Each row comes from the steps of one path. Every step used is in the known rows, and no mark comes twice. Write the path behind each row, first mark first.
Known rows:
tarug muzi sofur sugal mirir: [26.9, 23.3, 4.1, -17.1, -12.4, -54.0, 59.2, -26.8, 17.9, 26.8, 19.4, -8.6, 34.1, 34.6, -38.4, 5.2, 33.3, -2.2, 28.4, 16.6, 31.7, -20.3]
mirir sugal mika guvel: [10.8, -20.5, 21.8, -9.7, 24.0, 16.4, -12.5, -12.9, 40.1, 16.6, -4.5, 24.7, 25.9, -42.6, 0.4, -5.3, 32.4, 26.0, 8.3, 30.5, -38.6, -9.4]
guvel tarug muzi sofur: [37.1, 46.8, 31.0, -13.7, -28.0, -38.2, 26.3, -7.1, 0.2, 28.1, 57.4, -2.1, 15.4, 21.8, -33.4, -42.5, 6.1, 11.5, 18.5, 16.5, -18.2, -17.8]
guvel tarug muzi: [31.3, 21.8, 21.4, -11.1, -49.3, -35.0, 29.7, 0.4, -2.9, 18.2, 41.6, -0.3, 9.1, -19.9, -27.4, -46.6, 12.8, 27.6, 14.4, 8.9, -12.8, -18.3]
sofur muzi: [4.9, -16.5, -22.7, 45.3, -3.6, -33.5, 10.0, -37.2, 30.4, 6.6, 62.4, 14.7, 22.3, -15.9, -21.0, -41.9, 9.7, -2.5, 2.1, 22.0, 1.6, -15.8]
sofur sugal mirir guvel tarug muzi: [11.6, -3.0, -31.3, 17.4, -20.2, -42.0, 55.3, 2.2, -2.0, 5.3, -40.8, 29.9, 18.0, -8.6, -16.5, -6.2, 55.7, 12.8, 23.0, 13.0, 33.9, -1.7]
mirir guvel tarug muzi: [12.2, 14.2, -9.1, 18.6, -18.1, -12.2, 33.3, 1.7, 1.3, 17.9, 2.3, 18.5, 12.7, -10.0, -21.9, -17.7, 39.7, 27.3, 11.4, 14.0, -26.1, -2.9]
mika guvel tarug muzi sofur sugal mirir: [41.2, 30.9, 10.9, -25.9, 2.3, -24.6, 9.1, -22.0, 15.9, 1.3, 14.4, 12.6, 5.3, 8.6, -14.2, -21.8, 20.4, 23.8, 30.6, 3.4, 8.1, -10.1]
mirir sugal: [-2.3, -16.0, 1.1, -11.3, -9.3, -31.7, 17.3, -9.0, 26.1, 22.9, 3.8, 25.1, 30.0, -25.6, -42.3, -15.3, 38.3, 13.3, 31.4, 33.7, -2.8, 6.0]
guvel tarug: [23.8, 4.3, -2.8, 11.3, -45.1, -28.4, 2.8, -2.2, 1.3, 8.8, 28.1, 23.7, 3.1, -25.9, -29.9, -65.7, 7.0, 19.9, 12.8, 7.1, 1.9, -8.4]
mirir sugal mika guvel tarug muzi: [21.3, 5.2, 50.7, -26.3, 8.7, 4.4, -1.6, 4.1, 20.9, 20.0, 3.5, 17.1, 18.7, -37.3, 16.8, -16.2, 26.1, 34.9, 8.3, 30.8, -57.3, -12.7]
mirir sugal mika guvel tarug muzi sofur: [26.4, 28.5, 57.7, -30.0, 29.2, 1.9, -4.2, -1.5, 22.6, 29.5, 19.2, 16.5, 24.3, 0.4, 10.7, -13.0, 20.0, 19.6, 9.1, 35.8, -63.7, -14.7]
mika sugal mirir guvel tarug muzi sofur: [11.9, -3.0, -4.3, 10.3, 30.0, 21.6, -7.3, -45.3, 10.6, 23.1, -21.8, 19.5, 15.7, 47.8, 24.9, -7.8, 33.3, 18.3, -8.2, 11.0, -15.5, -1.2]
mika sugal tarug: [18.6, -18.4, 25.7, -21.5, -49.5, 27.7, -24.6, -14.1, 3.4, 16.2, 17.9, -2.1, 6.6, -8.5, -6.0, -35.5, -0.8, 46.6, -4.7, -13.1, -16.6, -34.1]
mirir guvel: [-0.4, -15.9, -40.1, 36.8, -0.9, 3.7, 23.3, -19.8, 28.1, 16.7, -9.2, 24.9, 22.5, -14.9, -41.1, -2.2, 46.0, 18.9, 10.9, 13.0, -5.9, 0.1]
sugal tarug: [26.8, -16.0, 24.1, -15.8, -61.3, -8.2, 13.7, 3.2, -0.6, 24.4, 39.4, 1.7, 15.3, -18.9, -44.5, -43.6, 8.6, 23.3, 6.1, -2.2, 3.1, -28.5]
mika sugal mirir guvel tarug muzi: [6.0, -25.0, -10.9, 12.1, 9.0, 25.8, -6.6, -37.0, 9.2, 14.4, -40.3, 20.6, 10.4, 12.5, 28.2, -12.8, 40.0, 33.0, -10.4, 5.1, -8.5, -0.1]
mika guvel tarug muzi sofur: [44.0, 45.3, 28.9, -27.0, -0.1, -4.4, -6.5, -22.5, 22.3, 12.0, 49.3, 1.4, 0.6, 4.7, -23.4, -31.5, 5.5, 33.7, 23.1, 4.5, -34.5, -15.3]
tarug muzi sofur guvel mika: [21.2, 61.7, 20.0, -3.7, -0.7, -37.6, 47.1, -9.1, 6.3, 24.6, 48.8, -39.1, 20.2, 57.5, -33.8, -10.5, 11.7, 15.8, 17.5, 4.6, 13.2, -29.5]
mirir guvel tarug: [8.3, -0.6, -30.6, 37.9, -13.3, -3.7, 10.4, -0.1, 5.6, 9.3, -7.4, 40.4, 6.7, -15.5, -26.5, -33.8, 35.2, 19.2, 8.9, 12.8, -12.7, 3.6]
mika sugal mirir guvel tarug: [0.9, -39.1, -30.9, 31.0, 13.9, 31.8, -27.6, -40.1, 12.2, 5.2, -45.9, 39.6, 6.0, 6.1, 25.0, -27.7, 35.2, 27.4, -10.4, 4.1, -0.4, 7.1]
guvel mirir sugal: [-4.2, -42.7, -10.0, -1.8, -11.1, -19.7, -8.8, -23.3, 23.1, 19.9, -22.3, 27.5, 20.8, -44.1, -3.2, 0.8, 53.3, -5.2, 26.3, 15.8, 20.1, 2.7]
muzi sofur: [22.7, 18.4, -2.3, 6.6, -2.8, -23.6, 14.4, -33.0, 31.4, 27.2, 49.5, 4.8, 26.6, 26.2, -52.2, -25.8, 11.3, -3.5, 18.3, 18.3, 1.2, -14.4]
sugal tarug muzi sofur guvel: [26.6, 39.2, 41.0, -28.1, -49.5, -28.0, 42.7, 6.9, -10.6, 45.4, 72.6, -36.2, 40.0, 45.6, -41.3, -21.3, 6.4, 17.6, 18.2, -1.9, 4.9, -36.9]

Write each row's path:
[39.7, 27.5, 57.7, -40.1, -43.1, -16.6, 36.9, -2.0, -2.2, 45.5, 67.2, -24.0, 26.1, 28.3, -45.5, -21.2, 6.9, 16.4, 8.4, 4.8, -16.2, -39.1]
sugal tarug muzi sofur
[30.3, -18.3, 9.6, 11.7, 7.3, 32.3, -15.4, -28.4, 41.5, 8.0, 19.5, 4.0, 12.9, -42.4, 1.1, -19.9, 12.7, 32.0, -12.0, 3.6, -30.0, -29.5]
sugal mika guvel
[42.5, 57.6, 18.7, -30.7, -17.5, -27.3, 8.5, -5.5, 15.7, -0.7, 33.0, 5.8, -0.5, -1.3, -26.3, -22.1, 10.0, 36.9, 40.9, 3.7, -16.3, -21.0]
mika guvel tarug muzi sofur sugal
[27.0, 49.9, 13.6, -19.4, -29.7, -57.0, 61.4, -9.1, 18.1, 23.1, 39.5, -16.8, 31.8, 23.1, -54.7, 5.4, 23.7, 12.3, 39.8, 14.7, 8.5, -32.0]
tarug muzi sofur sugal
[14.1, 47.4, -11.0, 23.0, -24.1, -43.4, 11.5, -3.3, -2.6, 22.0, 55.2, 1.3, 30.6, 44.3, -35.9, -53.7, 0.2, -1.5, 29.6, 6.8, 22.7, -9.4]
muzi sofur guvel tarug
[19.1, 17.6, -28.9, 25.5, 34.2, -27.6, 34.4, -15.6, 11.6, 3.0, -32.1, 29.2, 4.9, 46.5, -25.8, 2.0, 41.9, -7.0, 12.1, 15.7, 40.2, -7.5]
muzi sofur sugal mirir guvel mika
[-5.3, -52.3, -38.5, 31.0, 23.7, 35.7, -16.0, -56.2, 29.6, 10.9, -49.5, 27.2, 18.2, 7.0, 15.4, -1.4, 44.3, 25.7, -9.7, 5.0, 6.5, 2.8]
mika sugal mirir guvel
[38.3, 27.1, 18.5, -13.2, 0.4, -8.1, 15.1, -20.1, 28.8, 16.9, 12.6, -14.8, 19.2, -3.9, 10.2, 25.5, 29.5, 9.5, 16.5, 0.0, -6.9, -45.3]
tarug muzi sofur sugal mika guvel mirir
[14.2, 43.8, 62.8, -45.3, -9.8, -35.0, 35.5, 29.5, -17.6, 36.9, 30.8, -17.3, 23.6, 47.4, -27.9, -11.4, 19.7, 19.2, 22.7, 19.3, -4.5, -23.5]
mirir sugal tarug muzi sofur guvel mika
[28.8, 36.0, 23.3, -17.5, -13.2, -31.5, 44.5, -30.6, 26.4, 38.1, 57.5, -22.3, 31.2, 29.0, -49.1, -5.7, 18.4, 9.6, 20.3, 16.6, -12.4, -23.7]
tarug muzi sofur
[23.4, 44.4, 4.7, 26.9, -5.3, -18.4, 43.4, 20.5, -2.7, 20.9, -1.8, 19.5, 22.2, 16.7, -1.0, -2.3, 33.5, 11.2, 7.0, 21.9, -30.1, -26.0]
mirir guvel tarug muzi sofur sugal mika
[8.8, -16.8, -42.0, 32.1, 10.9, -24.4, 41.0, -5.6, 8.7, -11.8, -61.4, 34.5, -1.7, -4.8, -18.1, 0.1, 54.5, 13.2, 10.2, 8.1, 51.4, -3.9]
sofur sugal mirir guvel mika
[24.6, 4.8, 7.4, -16.1, -78.1, -39.7, 33.2, 26.3, -7.8, 6.2, 17.0, 8.5, 15.4, -29.2, -50.9, -28.5, 15.6, 26.6, 30.0, -1.9, 31.6, -34.7]
sofur sugal tarug
[18.2, 19.7, 64.0, -56.7, -24.4, -27.8, 32.1, 10.7, 2.1, 50.6, 40.3, -1.8, 36.8, 22.6, -40.6, -5.5, 26.8, 12.4, 25.5, 29.6, -25.9, -16.7]
mirir sugal tarug muzi sofur
[6.2, 35.1, -20.7, 23.8, -11.0, -37.3, 23.2, -22.0, 18.7, 28.6, 54.6, -12.9, 44.3, 44.9, -47.2, -25.7, 9.9, -1.8, 31.0, 8.4, 28.0, -13.2]
muzi sofur guvel
[-15.9, -30.0, -18.6, 30.1, -9.8, -16.2, 0.2, -1.9, 8.3, 26.2, -16.1, 3.4, 43.7, -27.2, 24.1, -1.4, 42.4, -6.6, 15.4, 10.2, 33.3, -10.8]
sofur guvel mirir sugal mika
[11.1, 33.2, -1.8, 9.9, -55.6, -47.6, 37.3, 10.8, -12.8, 21.0, 43.5, -19.4, 26.9, 2.9, -26.3, -45.2, 13.3, 27.4, 29.8, -1.8, 20.1, -13.8]
sofur guvel tarug muzi
[12.3, -4.7, 7.6, 9.4, 6.4, 46.4, -17.8, 2.4, -3.2, -1.8, -33.2, 16.4, -19.8, 7.1, 8.1, -12.1, 22.8, 49.4, -20.7, -5.6, -27.6, -25.3]
mirir guvel mika sugal tarug
[24.7, 32.8, -1.8, 2.2, 27.6, -33.0, 62.1, -12.3, 10.1, 15.0, -17.8, 2.2, 9.9, 47.5, -24.0, 20.5, 47.9, 5.0, 14.0, 16.0, 21.1, -17.9]
tarug muzi sofur sugal mirir guvel mika
[17.1, 31.2, 17.2, -4.8, 24.3, -11.0, 20.3, -37.6, 7.9, 20.4, 12.6, -33.9, 17.4, 76.3, 7.7, -7.0, 15.8, 19.3, 1.0, -0.6, 23.3, -24.7]
tarug muzi sofur guvel mika sugal mirir
[4.6, 21.1, 23.2, 1.0, 8.3, -27.4, 27.9, -9.7, 12.2, 48.4, 21.0, -22.4, 54.4, 29.7, 14.0, 20.3, 38.1, -11.2, 16.4, 20.4, 1.9, -25.5]
tarug muzi sofur guvel mirir sugal mika
[16.7, 8.7, 26.6, -8.4, 1.6, 40.3, 4.6, 4.2, -5.7, 6.3, -24.9, -4.1, -17.0, 14.8, 9.7, 2.8, 27.3, 57.2, -20.3, -5.3, -37.2, -32.8]
mirir guvel mika sugal tarug muzi
[1.2, -11.3, -18.9, 25.0, 6.8, 0.8, -9.6, -28.3, 4.0, -4.0, -21.3, -10.3, 2.9, 25.9, 15.3, -32.5, 14.2, 31.1, -3.5, -12.9, 47.1, -13.2]
sofur guvel mika sugal mirir
[22.7, -34.9, -22.3, 0.7, -0.3, 21.0, -36.9, -47.4, 41.9, -2.8, 0.0, 13.1, -3.2, -52.9, -3.7, -5.5, 33.7, 21.4, 17.2, -15.1, 9.0, -12.8]
mika guvel mirir
[19.6, -0.8, 11.8, 1.1, 0.2, 18.5, -23.6, -22.2, 15.8, -12.2, -9.9, -1.0, -24.0, -1.4, 3.3, -31.5, 3.6, 47.9, -10.9, -6.5, -7.1, -29.6]
guvel mika sugal
[21.0, -24.8, 35.6, -54.2, -10.7, 15.8, -20.8, -14.3, 20.1, 18.4, -5.8, 5.3, 7.1, -44.5, 7.5, 14.1, 43.5, 29.9, 23.4, -2.4, -15.5, -14.2]
mika guvel mirir sugal tarug muzi
[0.0, -53.0, -46.3, 40.0, 21.5, 4.5, 25.3, -43.5, 27.5, 19.9, -32.0, 34.0, 25.8, -2.3, -20.2, -5.4, 58.8, 0.5, -1.5, 14.2, 30.1, 13.5]
sugal mirir guvel
[1.1, -24.4, 20.7, 5.4, 0.2, -11.1, 12.9, -2.3, 26.4, 28.8, -1.0, 22.8, 37.7, -32.1, -7.2, -13.3, 32.7, 8.7, 3.7, 38.5, -23.7, -11.7]
mirir sugal mika
[16.8, -9.1, 46.2, -43.9, -20.3, -17.8, 5.6, -3.4, 0.1, 45.3, 11.0, 3.1, 27.6, 0.5, -3.1, 9.8, 40.5, -8.3, 20.4, 14.7, -0.5, -18.7]
guvel mirir sugal tarug muzi sofur
[29.6, 20.6, 54.7, -42.2, -35.5, 16.7, -4.5, -17.5, 4.1, 32.7, 42.7, -25.0, 17.0, 37.0, -5.2, -15.8, -1.6, 39.0, -0.3, -4.4, -34.4, -44.6]
mika sugal tarug muzi sofur
[37.3, -5.5, 21.0, 14.7, -5.1, 26.5, -25.5, -7.6, 21.1, 2.4, 21.0, 18.7, 0.0, -44.2, 14.3, -49.0, 1.7, 31.7, -11.5, 4.3, -37.0, -27.1]
sugal mika guvel tarug
[0.6, -51.1, 6.5, 13.7, -1.5, -0.7, -12.2, -12.1, 22.7, 25.3, -27.7, 24.6, 27.8, -49.1, 25.8, 1.7, 47.6, -11.6, 1.3, 20.2, 4.0, -13.8]
guvel mirir sugal mika
[19.8, 43.5, 23.9, -3.4, -6.6, 3.6, -14.1, -0.2, -12.3, 13.9, 32.5, -21.2, 5.5, 67.7, -4.7, -35.6, -11.3, 27.1, 1.4, -10.5, 6.1, -36.8]
muzi sofur guvel mika sugal tarug
[-5.4, -20.0, -45.0, 35.2, -37.0, -23.1, 3.8, -20.9, 10.1, 13.8, 7.8, -9.4, 30.3, -20.1, -8.8, -15.9, 32.9, 2.0, 25.5, -15.1, 59.7, -11.7]
sofur guvel mirir
